Each row was made from one small tree. The marks that hang from a mark follow it in brackets, in alphabetical order. Every link used is in the known rows. Write each row's tree.
Known rows
Q(J(R(D(G) E))): [-1.299  1.680 -0.599  0.656  1.092  0.266 -0.515  0.029 -0.887 -0.568
 -0.636 -0.775  1.085  4.506  1.309  2.638  2.229  0.758  0.927 -1.397
 -0.641  0.287 -1.081]
L(A(B R(D) U V)): [ 0.197 -1.066 -1.732 -5.645 -0.722  1.779  1.371  0.295 -0.163 -1.014
 -1.034 -0.524 -0.072  1.061  0.352  0.633 -4.077 -0.321 -0.504  0.353
  0.376 -0.184  0.305]
Q(J(R(D))): [-1.436  1.319 -0.684  0.402  0.618  0.196  0.144  0.229 -0.376 -0.474
 -0.321 -1.046  0.746  3.517  0.510  1.408  1.336  0.573  1.224 -0.926
 -0.558  0.283 -0.862]
D(G R(E)): [ 0.295  1.210  0.490  1.683  1.432 -0.154 -1.599 -0.621 -2.864 -0.163
 -0.795  2.135  0.689  1.172  2.418  2.485  1.802  0.995 -0.230 -1.473
 -0.572 -1.087 -0.108]
V(A(R)): [-0.363 -1.469 -0.285 -3.016 -0.860 -0.761  0.579  0.061 -0.456 -1.945
 -0.591 -0.166  0.829  0.448 -0.963 -0.081  0.173  0.878 -0.139  0.544
  1.106  0.451  0.606]
J(R(D(G))): [-0.141  1.096  0.160 -0.591  0.569 -0.307 -0.196 -0.303 -1.808 -1.734
 -0.288  0.022  0.070  4.485  0.871  0.636  0.256  0.084  0.751 -0.525
 -0.868 -0.390  1.089]
G(D(R)): [-0.124  0.326 -0.094  1.422  0.084  0.830 -0.286 -0.234 -0.924 -0.626
  0.221  0.056 -0.078  0.118  1.512  0.638  0.592  0.454  0.733 -0.271
 -0.317  0.063  2.825]
L(A(R(D) V)): [-0.600 -0.677 -1.235 -3.406 -0.715 -0.339  2.239  0.609 -0.168 -1.270
 -0.118 -0.468  0.574  1.082  0.266  0.667 -2.425  0.095  0.301  0.199
  0.397  0.350  0.359]
A(B R(D(G)) U V): [ 1.069 -1.853 -1.848 -6.428  0.209  4.420 -0.479 -0.354 -1.490 -0.491
 -2.164 -0.201 -0.803  1.267  1.294  2.443 -5.300 -0.470 -0.965  0.481
 -0.903 -0.730  0.748]
Z(J(R(D))): [-1.413  0.958 -0.386 -1.749  0.721 -0.067  1.114  0.520 -0.032 -0.585
  0.259  0.248  0.143  3.591  0.568  1.494  0.213  0.395  0.527 -1.036
 -0.477  1.234 -0.744]
U(A(B)): [-0.090  0.050 -0.313 -2.913 -0.415  0.641 -0.432  0.077 -0.421 -0.175
 -0.797  0.050  0.178 -0.278 -0.162  0.829 -1.110 -0.518  0.056 -0.539
  0.454  0.081  0.122]
Q(J(R(D(G)))): [-1.436  1.730 -0.574  0.733  0.804  0.373 -0.038  0.099 -1.011 -0.568
 -0.483 -0.740  0.673  4.019  0.749  1.607  1.532  0.545  1.348 -1.030
 -0.772  0.108 -0.890]
Z(J(R)): [-1.401  0.387 -0.457 -1.181  0.742 -0.368  1.061  0.456  0.369 -0.397
  0.171  0.221  0.254  3.205 -0.102  1.315  0.192  0.557 -0.117 -0.843
 -0.477  1.283 -1.491]
U(A(B R(D(G)) V)): [-0.127 -0.883 -1.123 -5.194 -0.255  1.615  0.094  0.153 -1.470 -0.777
 -1.385 -0.024  0.280  0.664  0.684  2.609 -3.144 -0.446  0.182 -0.338
 -0.153  0.113  0.668]
L(A(R(D E) U V)): [-0.231 -1.132 -1.428 -4.139 -0.313  0.253  1.287  0.395  0.460 -1.219
 -1.066 -0.366  0.510  1.599  0.857  1.911 -2.615  0.157 -0.444  0.016
  0.045  0.014  0.012]
E(R(D)): [ 0.016  0.744 -0.058 -0.754  0.126 -1.430 -1.193 -0.619 -0.647 -0.198
  0.398  0.150  0.039  1.025  1.083  0.362  0.123  1.208  0.673 -1.037
  0.045 -0.025  1.710]
L(A(R)): [-0.326 -0.570 -1.070 -1.883 -0.719 -1.314  1.415  0.421  0.258 -0.924
  0.128  0.024  0.660  1.009 -0.462 -0.462 -1.239  0.130  0.165 -0.206
  0.795  0.007 -0.434]
A(B U): [ 1.129 -0.508 -0.684 -3.211 -0.011  3.059 -1.216 -0.462 -0.002  0.358
 -1.308 -0.095 -0.939 -0.047  0.126 -0.082 -2.391 -0.586 -1.154  0.200
 -0.035 -0.756 -0.040]
J(R(E)): [ 0.087 -0.311 -0.071 -0.294  0.772 -1.116 -0.728 -0.336 -0.143 -1.317
 -0.393 -0.478  0.916  3.930  0.388  1.604  1.003  0.648 -0.877 -0.608
 -0.362  0.126 -0.207]
V(A(B R(D E) U)): [ 0.552 -1.288 -0.743 -5.913 -0.608  1.558 -0.681 -0.277 -0.682 -1.902
 -1.548 -0.222  0.490  1.318  0.351  1.110 -0.794  0.539 -0.738  0.134
  1.218  0.047  1.142]
Z(J): [-1.332  0.590 -0.411 -1.020  0.501  0.320  1.084  0.608  0.587  0.504
  0.299  0.532  0.028  0.949  0.190  1.230  0.160  0.312  0.108 -0.777
 -0.089  1.365 -1.517]
L(A): [-0.584  0.645 -0.321 -0.809 -0.704 -1.137  1.518  0.407  0.231 -0.767
  0.308 -0.111  0.401  0.637 -0.330 -0.867 -0.193 -0.014  0.287 -0.116
  0.791  0.156 -0.228]
U(A(B R(D(G) E))): [ 0.301 -0.248 -0.920 -4.314  0.009  0.836 -1.158 -0.063 -1.283 -0.605
 -1.214  0.476  0.701  1.478  1.173  2.702 -1.276 -0.356  0.267 -1.309
  0.374 -0.094  0.488]
Z(J(R(D E))): [-1.266  0.910 -0.406 -1.827  1.003 -0.167  0.638  0.449  0.105 -0.575
  0.108  0.238  0.571  4.087  1.135  2.529  0.864  0.609  0.126 -1.403
 -0.355  1.420 -0.907]
J(R(D(G) E)): [ 0.078  1.048  0.145 -0.677  0.989 -0.437 -0.927 -0.414 -1.628 -1.716
 -0.507 -0.028  0.663  5.233  1.687  2.147  1.236  0.387  0.178 -1.068
 -0.669 -0.140  0.846]
U(A(R V)): [-0.670 -1.899 -0.956 -3.368 -0.269 -0.272  0.597  0.415  0.051 -0.686
 -1.195 -0.152  0.635 -0.171 -0.288  2.477 -2.538 -0.017 -0.086  0.001
 -0.401  0.299 -0.187]
D(G R): [ 0.080  1.233  0.530  1.751  1.016 -0.001 -0.918 -0.507 -3.040 -0.156
 -0.577  2.177  0.084  0.443  1.617  0.995  0.817  0.692  0.351 -0.957
 -0.766 -1.338  0.131]

Write each row's tree
[ 0.039 -1.311 -1.249 -5.575 -0.152  1.339 -0.261  0.212 -0.677 -0.671
 -1.379 -0.319  0.767  0.676  0.993  3.430 -2.607 -0.210 -0.325 -0.594
  0.196  0.423  0.545]  U(A(B R(D E) V))
[-0.065 -0.389 -1.041 -4.000 -0.678  1.690  1.397  0.219  0.168 -0.695
 -0.954 -0.695 -0.240  0.312 -0.157 -0.007 -3.053 -0.303 -1.016  0.636
  0.386  0.006 -0.239]  L(A(B U V))
[ 0.414 -1.822 -0.769 -5.256 -0.865  1.354 -0.244 -0.248 -0.440 -1.688
 -1.490 -0.246  0.181  0.431 -0.896 -0.113 -1.513  0.475 -0.956  0.668
  1.089 -0.082  0.557]  V(A(B R U))
[ 0.262  1.898  0.289 -0.624  0.893  0.743 -1.221 -0.290 -1.870 -0.617
 -0.476  0.626  0.494  2.867  2.999  2.880  1.757  0.061  0.690 -1.400
 -0.162 -0.034  1.152]  R(D(G) E)
[ 0.556 -1.859 -0.792 -5.306 -0.589  1.238 -0.754 -0.327 -0.332 -1.705
 -1.652 -0.265  0.593  0.949 -0.314  0.914 -0.817  0.699 -1.345  0.316
  1.234  0.092  0.400]  V(A(B R(E) U))
[ 0.453 -0.957 -1.557 -4.150 -0.714  0.810  0.558  0.089  0.285 -0.661
 -0.784 -0.058  0.018  0.947 -0.371 -0.526 -2.914 -0.287 -0.636 -0.051
  0.777 -0.528 -0.470]  L(A(B R U))
[ 1.488 -2.247 -1.744 -4.724 -0.030  2.797 -1.334 -0.465  0.051  0.175
 -1.569  0.064 -0.545  0.470 -0.093  0.523 -3.869 -0.387 -1.321  0.080
 -0.017 -0.975 -0.320]  A(B R U)
[-0.629 -0.449 -0.710 -2.469 -0.542  0.232  1.788  0.410  0.679 -0.892
 -0.847 -0.490 -0.076  0.385 -0.228  0.253 -2.297 -0.042 -0.552  0.662
 -0.083  0.010 -0.369]  L(A(U V))
[ 0.014 -1.354 -0.402 -4.340 -0.466  0.118 -0.315 -0.079 -0.199 -2.074
 -1.467 -0.032  0.658  1.359  0.278  1.368 -0.042  0.779 -0.277  0.151
  0.762  0.060  1.029]  V(A(R(D E) U))
[ 0.187 -1.409 -0.616 -4.580 -0.999  0.654  0.207 -0.120 -0.935 -1.735
 -0.678 -0.384  0.666  0.431 -0.912 -0.310 -0.604  0.644 -0.610  0.508
  1.595  0.430  0.727]  V(A(B R))
[ 0.017  0.313 -0.119  1.373  0.375  0.726 -0.730 -0.294 -0.788 -0.635
  0.077  0.028  0.325  0.648  2.081  1.669  1.279  0.690  0.329 -0.635
 -0.187  0.211  2.647]  G(D(R(E)))
[ 0.000  1.322  0.082 -0.309  0.368 -1.152 -1.447 -0.797 -1.587 -0.357
  0.152  0.562 -0.078  1.736  1.440  0.621  0.327  1.142  0.844 -1.212
 -0.238 -0.254  1.666]  E(R(D(G)))
[ 0.495 -3.343 -1.624 -3.897  0.594  1.574 -0.420 -0.095  0.875 -0.377
 -2.103 -0.418  0.308  0.787  0.721  3.746 -3.484  0.447 -1.943  0.456
 -1.073 -0.197 -0.720]  A(R(E) U V)
[-0.104 -0.982 -1.214 -2.546 -0.590 -0.614  0.941  0.282  0.773 -0.856
 -0.673  0.147  0.183  1.000 -0.436 -0.276 -2.124 -0.030 -0.198 -0.024
  0.309 -0.501 -0.576]  L(A(R U))
[-0.356 -0.630 -0.544 -3.882 -0.372  1.344  0.273  0.217 -0.481 -0.321
 -1.135 -0.458  0.185 -0.564 -0.075  1.781 -2.288 -0.411 -0.431  0.048
  0.062  0.455  0.145]  U(A(B V))
[ 0.393 -0.860 -0.614 -5.500 -0.718  1.816 -0.385 -0.315 -1.472 -1.964
 -1.587  0.099  0.006  1.289  0.032  0.252 -1.341  0.289 -0.222  0.377
  0.874 -0.272  1.301]  V(A(B R(D(G)) U))
[-0.111 -1.851 -1.283 -4.945 -0.400  1.148  0.199  0.214 -0.440 -0.479
 -1.281 -0.357  0.463 -0.210 -0.220  2.222 -3.324 -0.267 -0.530 -0.019
  0.064  0.285 -0.066]  U(A(B R V))
[ 0.092 -1.244 -1.632 -4.440 -0.540  0.686  1.286  0.279 -0.154 -0.905
 -0.443 -0.708  0.925  1.159  0.244  1.247 -2.498  0.214 -1.171 -0.014
  1.002  0.522 -0.448]  L(A(B R(E) V))
[-0.114 -1.302 -1.221 -5.517 -0.424  1.438  0.268  0.276 -0.832 -0.669
 -1.215 -0.306  0.354  0.194  0.437  2.420 -3.310 -0.420  0.087 -0.216
  0.067  0.269  0.706]  U(A(B R(D) V))
[ 0.205  0.298 -0.839 -3.059 -0.703  0.992  0.653  0.082  0.225 -0.514
 -0.621 -0.178 -0.256  0.658 -0.233 -0.957 -1.890 -0.417 -0.528  0.024
  0.784 -0.367 -0.268]  L(A(B U))
[ 0.418 -1.279 -0.715 -5.840 -0.903  1.654 -0.218 -0.196 -0.830 -1.869
 -1.426 -0.210  0.082  0.813 -0.240  0.066 -1.493  0.337 -0.315  0.506
  1.094 -0.114  1.303]  V(A(B R(D) U))
[ 0.969 -1.909 -1.786 -5.959  0.192  3.037 -0.217 -0.089 -1.103 -0.431
 -0.948 -0.803  0.618  1.291  1.725  3.373 -3.272  0.102 -1.197 -0.125
  0.293  0.484  0.782]  A(B R(D E) V)
[ 1.297 -2.465 -2.014 -6.960  0.383  4.031 -0.920 -0.281 -0.379 -0.359
 -2.112 -0.643 -0.085  1.301  1.766  3.634 -4.575 -0.129 -1.673  0.126
 -0.425 -0.249  0.584]  A(B R(D E) U V)
[ 0.315 -0.629 -1.009 -4.635 -0.182  0.671 -0.981  0.076 -0.622 -0.521
 -1.028  0.182  0.757  1.010  0.934  2.489 -1.436 -0.319  0.171 -1.167
  0.601  0.070  0.523]  U(A(B R(D E)))
[-0.656 -1.345 -0.873 -3.929 -0.310  0.019  0.641  0.473 -0.320 -0.860
 -1.110 -0.121  0.521  0.183  0.374  2.671 -2.536 -0.177  0.549 -0.184
 -0.405  0.268  0.561]  U(A(R(D) V))
[ 0.227 -0.533 -1.392 -3.493 -0.852  0.122  1.038  0.230 -0.224 -0.718
  0.043 -0.169  0.487  0.963 -0.398 -0.725 -2.014 -0.113 -0.290 -0.239
  1.259 -0.005 -0.299]  L(A(B R))
[-0.154 -1.874 -0.430 -3.682 -0.747 -0.081  0.129 -0.063  0.065 -1.890
 -1.401 -0.056  0.342  0.484 -0.953  0.148 -0.760  0.719 -0.502  0.719
  0.635 -0.080  0.443]  V(A(R U))
[ 0.727 -1.474 -1.010 -4.554  0.035  4.041 -0.138 -0.270 -0.083  0.132
 -1.790 -0.834 -0.909 -0.512  0.232  1.271 -4.064 -0.405 -1.837  1.063
 -0.598 -0.226 -0.007]  A(B U V)
[-0.051 -0.660 -1.563 -4.981 -0.843  1.104  1.834  0.423 -0.655 -1.073
 -0.201 -0.647  0.406  1.065  0.327  0.432 -3.200 -0.151 -0.156  0.159
  0.882  0.327  0.465]  L(A(B R(D) V))
[ 0.897 -2.361 -1.310 -2.531  0.557  0.611 -1.505 -0.288  0.945 -0.140
 -1.615  0.310  0.288  1.234  0.638  2.375 -1.794  0.278 -1.237 -0.382
 -0.506 -0.710 -0.766]  A(R(E) U)
[-0.522 -1.366 -0.918 -4.020 -0.006 -0.111  0.167  0.389 -0.187 -0.876
 -1.248 -0.134  0.943  0.724  0.941  3.721 -1.859  0.039  0.122 -0.560
 -0.282  0.435  0.395]  U(A(R(D E) V))
[ 0.324 -1.655 -1.786 -5.149 -0.413  1.370  0.785  0.151  0.344 -0.818
 -1.261 -0.582  0.450  1.205  0.268  1.439 -3.383  0.040 -1.530  0.171
  0.513  0.009 -0.627]  L(A(B R(E) U V))
[-1.262  0.364 -0.465 -1.252  1.032 -0.453  0.600  0.386  0.496 -0.411
  0.028  0.197  0.673  3.697  0.476  2.371  0.878  0.762 -0.518 -1.208
 -0.343  1.453 -1.679]  Z(J(R(E)))
[-0.002 -1.892 -0.461 -3.786 -0.450 -0.158 -0.360 -0.136  0.176 -1.908
 -1.542 -0.061  0.771  0.993 -0.379  1.203 -0.056  0.929 -0.893  0.364
  0.777  0.092  0.234]  V(A(R(E) U))
